Known rows, with every way that one mark hangs from another
J54[J160 J241 J845[J626[J353 J816]]]: -0.75 +1.09 -0.26 +1.36 +1.28 -3.70 -4.04 -1.55 +4.02 +2.98 +2.62 -2.66
 -0.47 +5.37 +5.06 +1.12 +1.74 -4.70
J54[J160 J241 J845[J626[J353]]]: -0.94 +0.17 +0.61 +0.02 +1.99 -2.55 -3.81 -2.14 +2.08 +4.87 +3.47 -3.48
 -0.94 +5.87 +5.41 +1.67 +1.74 -5.44
J54[J241[J754[J816]] J845[J626[J353]]]: +0.90 -1.39 -0.08 -0.97 +1.72 -0.73 +0.21 -3.00 +0.61 +1.58 +1.22 -0.64
 -2.86 +5.10 +4.77 +1.00 -0.23 -4.76
J626[J353 J845]: -2.04 +0.41 -1.19 -3.89 +0.16 -0.52 +2.05 +1.80 +2.50 +1.12 +3.11 -2.85
 +1.29 -0.61 +0.77 +0.27 +3.22 +2.83
J816[J626[J353 J845] J754]: +0.25 -1.38 -1.42 -6.00 +0.42 -1.46 +3.66 -1.38 +5.65 -1.98 +1.82 +0.33
 +1.39 -4.25 -2.63 +1.59 +2.11 +2.68
J754[J241 J816[J626[J845]]]: +1.02 -2.73 +0.89 -3.20 +1.33 +2.76 +6.46 -4.26 +1.11 -1.79 +2.25 +1.80
 -1.92 -2.24 -1.64 -4.26 -5.47 -2.27
J626[J353 J816[J754[J241]] J845[J54[J160]]]: +0.34 +4.51 -5.40 -0.42 -1.90 -1.45 -0.99 +2.44 +6.70 -0.70 +0.77 -0.56
 +1.93 -2.61 -1.91 +1.71 +1.67 +2.45
J241[J754[J816[J626[J353]]]]: +1.35 -4.06 +2.11 -3.08 +2.17 +2.70 +4.56 -4.59 -1.56 -1.50 +1.62 +3.16
 -2.88 +2.04 -0.51 +0.01 -2.55 -2.03
J626[J353 J816[J754] J845[J54[J160 J241]]]: +0.82 +4.03 -5.00 +0.37 -2.77 -4.20 -1.84 +2.06 +8.33 +0.65 +1.22 -1.97
 +1.82 -1.90 -0.48 +4.44 +4.38 +3.08
J241[J754[J816[J626[J845[J54]]]]]: +1.63 -1.87 +1.56 -1.35 +2.68 +2.92 +3.83 -3.56 +1.47 +0.49 +0.56 +1.96
 -3.01 -0.47 -0.69 -2.28 -1.58 -1.41
J160[J626]: -3.75 -2.63 +2.85 -1.50 +1.80 -0.17 +1.44 -2.41 -2.76 +4.12 +5.14 -0.51
 -0.79 +2.12 -0.13 -2.42 +0.31 -0.87
J816[J626[J353 J845[J54[J160]]] J754[J241]]: +1.60 +1.30 -2.34 -3.90 +0.43 +0.62 +1.97 -1.47 +5.22 +0.27 +1.52 +0.23
 +1.41 -3.89 -3.22 +0.62 +0.10 +0.13
J754[J816[J626[J845[J54[J160 J241]]]]]: +0.95 -1.33 +1.18 -0.56 +0.98 -0.46 +3.06 -4.07 +4.56 +1.86 +2.39 -0.18
 -1.69 -0.82 +0.24 -1.56 -0.61 -2.00
J845[J626]: -2.53 -0.21 +1.47 +0.37 +1.90 -1.03 -0.16 -1.20 +0.22 +1.61 +1.60 +0.77
 -2.83 +0.62 +0.81 -3.77 +0.53 -2.63
J241[J754[J816[J626[J353 J845[J54]]]]]: +1.58 -1.18 +0.62 -2.09 +1.99 +2.55 +3.88 -2.76 +1.54 +0.07 +0.88 +1.76
 -1.94 +0.29 -0.41 -1.38 -0.33 -1.06
J160[J626[J353 J845]]: -4.07 -0.45 +0.26 -2.93 +0.98 -1.14 +1.34 +1.09 +0.62 +3.10 +5.45 -2.08
 +2.52 +1.57 +1.00 -2.26 +4.48 +1.34
J241[J754[J816[J626[J845]]]]: +1.36 -4.00 +2.32 -2.70 +2.87 +2.92 +4.61 -3.95 +0.60 -1.27 +1.33 +2.41
 -2.96 +0.06 -0.31 -1.65 -2.19 -1.46
J626[J816]: -1.24 -0.87 +0.72 -0.01 +0.21 -1.20 +1.82 -1.70 +1.35 -0.51 +1.41 +0.47
 -2.21 -0.55 -1.24 -0.64 -1.79 +1.09
J241[J754[J816]]: +0.67 -4.52 +2.25 -1.80 +1.82 +3.17 +3.47 -4.14 -3.42 -0.48 +1.65 +2.63
 -4.67 +2.16 -0.07 +0.73 -4.04 -1.81

Rows
+0.52 +1.04 +1.35 +2.11 +0.23 -0.60 -1.95 -2.92 +0.72 +7.99 +2.62 -2.94
 -2.97 +1.64 +0.65 +2.54 +0.10 -2.29 : J845[J54[J160 J241]]
+0.93 -0.31 -0.51 -1.96 -0.21 -1.09 +4.58 -2.83 +4.57 +0.76 +1.96 -0.32
 -0.55 -1.00 +0.06 -0.95 +0.66 -0.38 : J754[J816[J626[J353 J845[J54[J241]]]]]
+0.84 +0.40 -0.57 +0.21 +1.72 -1.91 -1.22 -1.62 +2.55 +1.37 +0.59 -1.33
 -1.78 +4.33 +4.22 +0.79 +1.13 -3.38 : J54[J241[J754] J845[J626[J353 J816]]]
+0.73 +0.18 +0.22 +1.42 +2.45 -1.64 -4.21 -2.04 +2.67 +2.43 +1.96 -1.37
 -1.32 +6.73 +5.31 +1.87 +1.38 -5.62 : J54[J160 J241[J754] J845[J626[J353 J816]]]
+0.34 -1.44 -1.44 -1.34 -1.00 -0.47 +2.17 -2.38 +0.85 -2.75 +0.75 +2.22
 -2.43 -2.66 -3.55 +1.69 -4.67 +1.10 : J626[J816[J754[J241]]]
-0.27 +0.67 -1.38 +0.65 +0.65 -4.28 -4.19 -1.79 +4.59 +1.68 +2.27 -1.78
 -0.62 +4.19 +3.91 +3.06 +1.42 -4.03 : J54[J160 J241 J845[J626[J353 J816[J754]]]]
-0.07 +1.91 -0.50 -0.08 +0.11 -0.96 +0.68 +0.14 +4.36 +5.91 +1.72 -4.29
 -1.19 -2.52 +0.59 -0.25 +2.43 +1.52 : J626[J845[J54[J241]]]
-1.72 +2.59 -3.24 -0.10 -1.77 -4.12 -0.29 +1.46 +5.24 +2.20 +3.28 -1.30
 +2.79 -0.69 -0.55 +0.61 +5.29 +2.69 : J160[J626[J353 J816[J754] J845[J54[J241]]]]
-0.11 +1.42 -4.75 -3.16 -2.06 -1.64 +2.08 +1.99 +5.12 -4.03 +1.22 +0.18
 +1.68 -3.32 -2.08 +1.97 +0.42 +3.85 : J626[J353 J816[J754[J241]] J845]
+0.51 +1.56 +0.60 +3.03 +0.41 -0.79 -2.86 -1.94 +0.52 +6.69 +3.21 -1.20
 -0.77 +4.52 +1.34 +2.01 +2.47 -2.74 : J845[J54[J160[J626[J353 J816]] J241[J754]]]
+1.27 +2.85 -1.06 +2.84 +0.32 -1.31 -1.73 +0.45 +6.62 +3.17 +0.91 -2.17
 -0.70 -0.78 +0.91 +0.22 +2.42 +0.62 : J626[J816 J845[J54[J160 J241[J754]]]]
-0.11 -1.73 +1.39 +0.05 +2.51 -1.00 -3.00 -2.98 +0.35 +4.39 +4.76 -2.28
 +0.35 +7.94 +4.54 +2.97 +1.27 -4.25 : J54[J160[J626[J353 J816]] J241[J754] J845]
-0.36 +3.36 +0.04 +3.61 +0.32 -2.45 -1.95 -1.32 +2.55 +6.38 +0.50 -1.35
 -3.30 +0.27 +1.26 -2.22 +2.33 -3.29 : J845[J54[J241] J626]
-2.95 -0.98 -1.16 -1.81 -0.91 -2.80 +0.80 -0.70 +0.35 -0.55 +3.96 +1.35
 +1.40 +1.31 -1.53 +0.82 +1.84 +1.49 : J160[J626[J353 J816[J754]]]
-2.56 +1.87 -1.80 +0.42 +0.01 -2.69 -0.09 +0.80 +4.88 +2.10 +2.62 -0.34
 +1.24 -2.48 -1.70 -2.54 +3.09 +2.47 : J160[J626[J816[J754] J845[J54]]]
+0.92 +1.97 -1.92 -0.39 -0.39 -0.27 -0.37 +0.52 +3.58 +3.85 +2.60 -2.62
 +0.20 +1.75 +2.13 +2.47 +3.58 -0.20 : J626[J353 J845[J54[J160 J241[J754[J816]]]]]
